What can hang from each mark:
Q: C X
M: C
Z: X
G: L M T
L: G X
X: L Q Z
C: M Q

(in the rows, 128 means zero)
Known rows, with every way that one mark hangs from another:
C(M Q(X)): 156, 140, 122, 132, 128, 106, 145, 136, 128, 125, 131, 138, 91, 129, 115, 123, 109, 74, 129, 116, 133, 137, 110, 129, 117
X(Z): 120, 133, 134, 135, 109, 127, 130, 137, 119, 130, 116, 129, 132, 134, 125, 127, 126, 123, 126, 122, 123, 134, 126, 126, 143
X(L Q): 130, 128, 130, 123, 145, 113, 146, 130, 135, 122, 133, 126, 137, 129, 132, 119, 131, 113, 136, 102, 135, 135, 127, 133, 155
Z(X(L Q)): 125, 120, 127, 128, 143, 118, 158, 139, 133, 126, 141, 127, 145, 126, 122, 120, 132, 107, 134, 113, 149, 131, 119, 134, 145
G(L(X) M(C) T): 131, 119, 119, 114, 146, 97, 219, 142, 114, 147, 110, 107, 124, 136, 124, 140, 137, 126, 133, 129, 107, 139, 137, 126, 127
G(L M(C(Q)) T): 142, 115, 109, 131, 140, 89, 224, 138, 101, 153, 103, 94, 123, 130, 123, 135, 133, 108, 145, 121, 90, 147, 130, 134, 124
Q(X(L(G))): 139, 116, 126, 117, 139, 102, 135, 143, 130, 140, 149, 132, 109, 119, 122, 123, 130, 96, 136, 114, 136, 128, 119, 127, 140
M(C(Q(X))): 147, 120, 119, 124, 142, 102, 156, 126, 129, 128, 124, 124, 105, 118, 118, 111, 119, 83, 138, 117, 124, 137, 114, 136, 118
M(C(Q(X(Z)))): 138, 125, 125, 129, 121, 101, 162, 134, 121, 127, 113, 125, 106, 123, 114, 110, 116, 79, 138, 111, 120, 139, 111, 135, 133
G(L M T): 129, 123, 120, 135, 134, 105, 201, 144, 93, 150, 117, 102, 136, 135, 126, 150, 138, 129, 136, 126, 101, 130, 140, 123, 126
Z(X): 121, 123, 127, 134, 124, 133, 138, 136, 124, 130, 135, 130, 135, 123, 118, 126, 128, 122, 127, 141, 139, 126, 121, 130, 119
M(C): 130, 119, 123, 128, 136, 123, 145, 134, 140, 130, 122, 122, 129, 125, 130, 118, 132, 126, 132, 128, 124, 134, 124, 142, 131
G(M): 130, 128, 122, 128, 131, 123, 144, 139, 118, 142, 122, 121, 129, 127, 130, 139, 133, 128, 119, 124, 125, 129, 131, 127, 126
X(L(G(T)) Q(C)): 140, 112, 131, 102, 137, 122, 169, 144, 131, 147, 125, 106, 124, 122, 116, 129, 138, 94, 152, 97, 120, 140, 118, 136, 145
X(L(G) Q(C) Z): 131, 117, 140, 101, 126, 122, 143, 152, 133, 142, 122, 125, 122, 119, 116, 121, 134, 90, 135, 91, 125, 143, 116, 139, 159
Q(C(M) X(L)): 153, 131, 136, 126, 137, 95, 146, 145, 137, 131, 129, 118, 108, 121, 117, 124, 117, 70, 128, 110, 136, 133, 113, 132, 129
Z(X(L(G) Q)): 128, 113, 123, 112, 144, 127, 147, 152, 135, 137, 150, 134, 129, 122, 120, 121, 139, 105, 134, 114, 149, 134, 116, 135, 145
G(L(X(Z)) M): 118, 133, 134, 114, 123, 107, 175, 144, 109, 141, 114, 126, 120, 137, 122, 138, 127, 125, 113, 125, 117, 134, 139, 114, 138
L(G): 132, 120, 125, 114, 130, 137, 120, 140, 131, 140, 135, 134, 113, 121, 124, 129, 133, 125, 128, 128, 128, 131, 123, 134, 130
Q(C X(L Z)): 131, 125, 145, 125, 121, 96, 147, 137, 121, 134, 120, 111, 123, 119, 114, 120, 118, 79, 136, 106, 125, 131, 117, 123, 141
L(G X(Q(C) Z)): 128, 126, 145, 75, 124, 143, 137, 151, 141, 137, 120, 141, 101, 124, 109, 122, 131, 95, 122, 105, 138, 140, 120, 129, 138
C(M Q): 150, 139, 120, 130, 124, 124, 137, 134, 135, 127, 119, 131, 103, 134, 122, 126, 111, 94, 127, 123, 129, 146, 115, 131, 125
M(C(Q(X(L(G))))): 154, 108, 115, 113, 144, 88, 156, 135, 138, 145, 137, 120, 96, 113, 119, 113, 123, 73, 145, 109, 128, 143, 108, 138, 135

Rows:
149, 130, 137, 117, 142, 113, 152, 147, 147, 126, 122, 121, 121, 128, 125, 121, 125, 85, 128, 96, 135, 142, 117, 141, 148
X(L Q(C(M)))
138, 113, 114, 97, 139, 125, 182, 154, 132, 157, 118, 121, 103, 128, 118, 142, 136, 119, 129, 128, 123, 143, 125, 133, 129
L(G(M(C) T) X)
127, 125, 123, 103, 111, 133, 168, 155, 112, 158, 114, 128, 107, 134, 108, 151, 128, 117, 127, 125, 121, 141, 125, 117, 141
L(G(M T) X(Z))
127, 122, 125, 119, 123, 124, 170, 154, 117, 143, 125, 126, 129, 134, 120, 129, 134, 106, 149, 96, 117, 143, 120, 132, 170
X(L(G(T)) Q Z)
147, 113, 111, 89, 139, 118, 162, 138, 143, 154, 117, 128, 87, 119, 116, 129, 125, 98, 121, 122, 132, 149, 119, 135, 119
L(G(M(C(Q))) X)
151, 133, 139, 122, 134, 116, 139, 150, 132, 129, 127, 127, 100, 122, 112, 124, 121, 78, 123, 117, 133, 127, 112, 134, 115
Q(C(M) X)
136, 142, 144, 116, 121, 136, 146, 160, 133, 128, 110, 135, 117, 130, 117, 120, 125, 86, 123, 98, 128, 142, 116, 141, 145
X(Q(C(M)) Z)
117, 138, 139, 102, 124, 136, 141, 136, 132, 119, 121, 148, 117, 139, 119, 121, 124, 113, 124, 109, 141, 134, 127, 121, 149
L(X(Q Z))
125, 124, 131, 113, 127, 122, 141, 152, 128, 137, 134, 137, 123, 129, 125, 121, 134, 107, 138, 96, 130, 141, 119, 133, 169
X(L(G) Q Z)
137, 129, 126, 136, 118, 89, 151, 124, 114, 128, 123, 120, 115, 127, 113, 120, 107, 74, 142, 103, 126, 140, 115, 117, 146
C(Q(X(L Z)))
137, 131, 137, 116, 137, 139, 155, 160, 140, 126, 129, 131, 125, 123, 112, 119, 129, 85, 120, 117, 145, 136, 111, 145, 121
Z(X(Q(C(M))))
131, 121, 126, 128, 116, 102, 165, 152, 107, 147, 131, 123, 117, 129, 112, 133, 124, 91, 150, 109, 119, 136, 115, 122, 155
Q(X(L(G(T)) Z))
142, 113, 129, 98, 149, 118, 159, 153, 132, 156, 126, 113, 120, 113, 125, 132, 143, 94, 127, 94, 129, 140, 123, 140, 144
X(L(G(M)) Q(C))
127, 128, 128, 115, 132, 111, 186, 127, 116, 132, 125, 119, 122, 142, 120, 140, 126, 129, 140, 134, 117, 131, 137, 113, 126
G(L(X) T)
137, 119, 115, 117, 129, 131, 165, 154, 108, 162, 124, 118, 119, 124, 122, 150, 139, 123, 133, 124, 114, 135, 126, 131, 127
L(G(M T))
127, 130, 124, 103, 148, 110, 211, 141, 107, 139, 124, 121, 123, 142, 121, 144, 138, 120, 132, 113, 117, 133, 140, 118, 135
G(L(X(Q)) M T)
121, 132, 132, 127, 127, 114, 150, 142, 125, 123, 124, 129, 139, 133, 129, 119, 128, 108, 139, 95, 129, 139, 124, 130, 167
X(L Q Z)
128, 109, 122, 124, 129, 121, 137, 144, 133, 146, 147, 126, 127, 117, 118, 127, 131, 112, 132, 131, 144, 134, 116, 132, 140
Z(X(L(G)))
135, 118, 114, 132, 136, 116, 190, 146, 114, 149, 108, 105, 132, 126, 125, 138, 136, 124, 138, 124, 108, 139, 128, 140, 127
G(M(C) T)
139, 109, 111, 119, 136, 124, 179, 161, 118, 162, 118, 113, 120, 121, 123, 140, 143, 122, 136, 125, 108, 141, 123, 145, 131
L(G(M(C) T))
133, 144, 147, 96, 121, 134, 145, 154, 146, 121, 110, 143, 102, 135, 109, 123, 119, 85, 117, 105, 142, 144, 115, 130, 141
L(X(Q(C(M)) Z))
147, 118, 108, 131, 134, 109, 198, 134, 115, 150, 102, 100, 120, 126, 121, 136, 127, 104, 143, 119, 104, 148, 120, 134, 122
G(M(C(Q)) T)
146, 136, 141, 131, 120, 95, 150, 155, 130, 132, 118, 120, 110, 125, 113, 123, 114, 66, 129, 104, 128, 138, 110, 129, 147
Q(C(M) X(L Z))
141, 127, 136, 122, 142, 120, 161, 156, 145, 128, 130, 121, 126, 123, 115, 119, 124, 77, 128, 106, 147, 140, 110, 142, 139
Z(X(L Q(C(M))))
144, 135, 138, 112, 138, 134, 146, 151, 141, 125, 121, 130, 115, 127, 121, 119, 130, 93, 122, 103, 134, 137, 115, 143, 130
X(Q(C(M)))
137, 119, 140, 71, 143, 143, 135, 140, 151, 136, 132, 140, 99, 121, 113, 124, 133, 101, 121, 111, 143, 135, 124, 129, 128
L(G X(Q(C)))
150, 140, 123, 140, 115, 88, 154, 140, 123, 127, 123, 130, 99, 133, 115, 120, 101, 60, 135, 103, 132, 145, 107, 125, 147
C(M Q(X(L Z)))
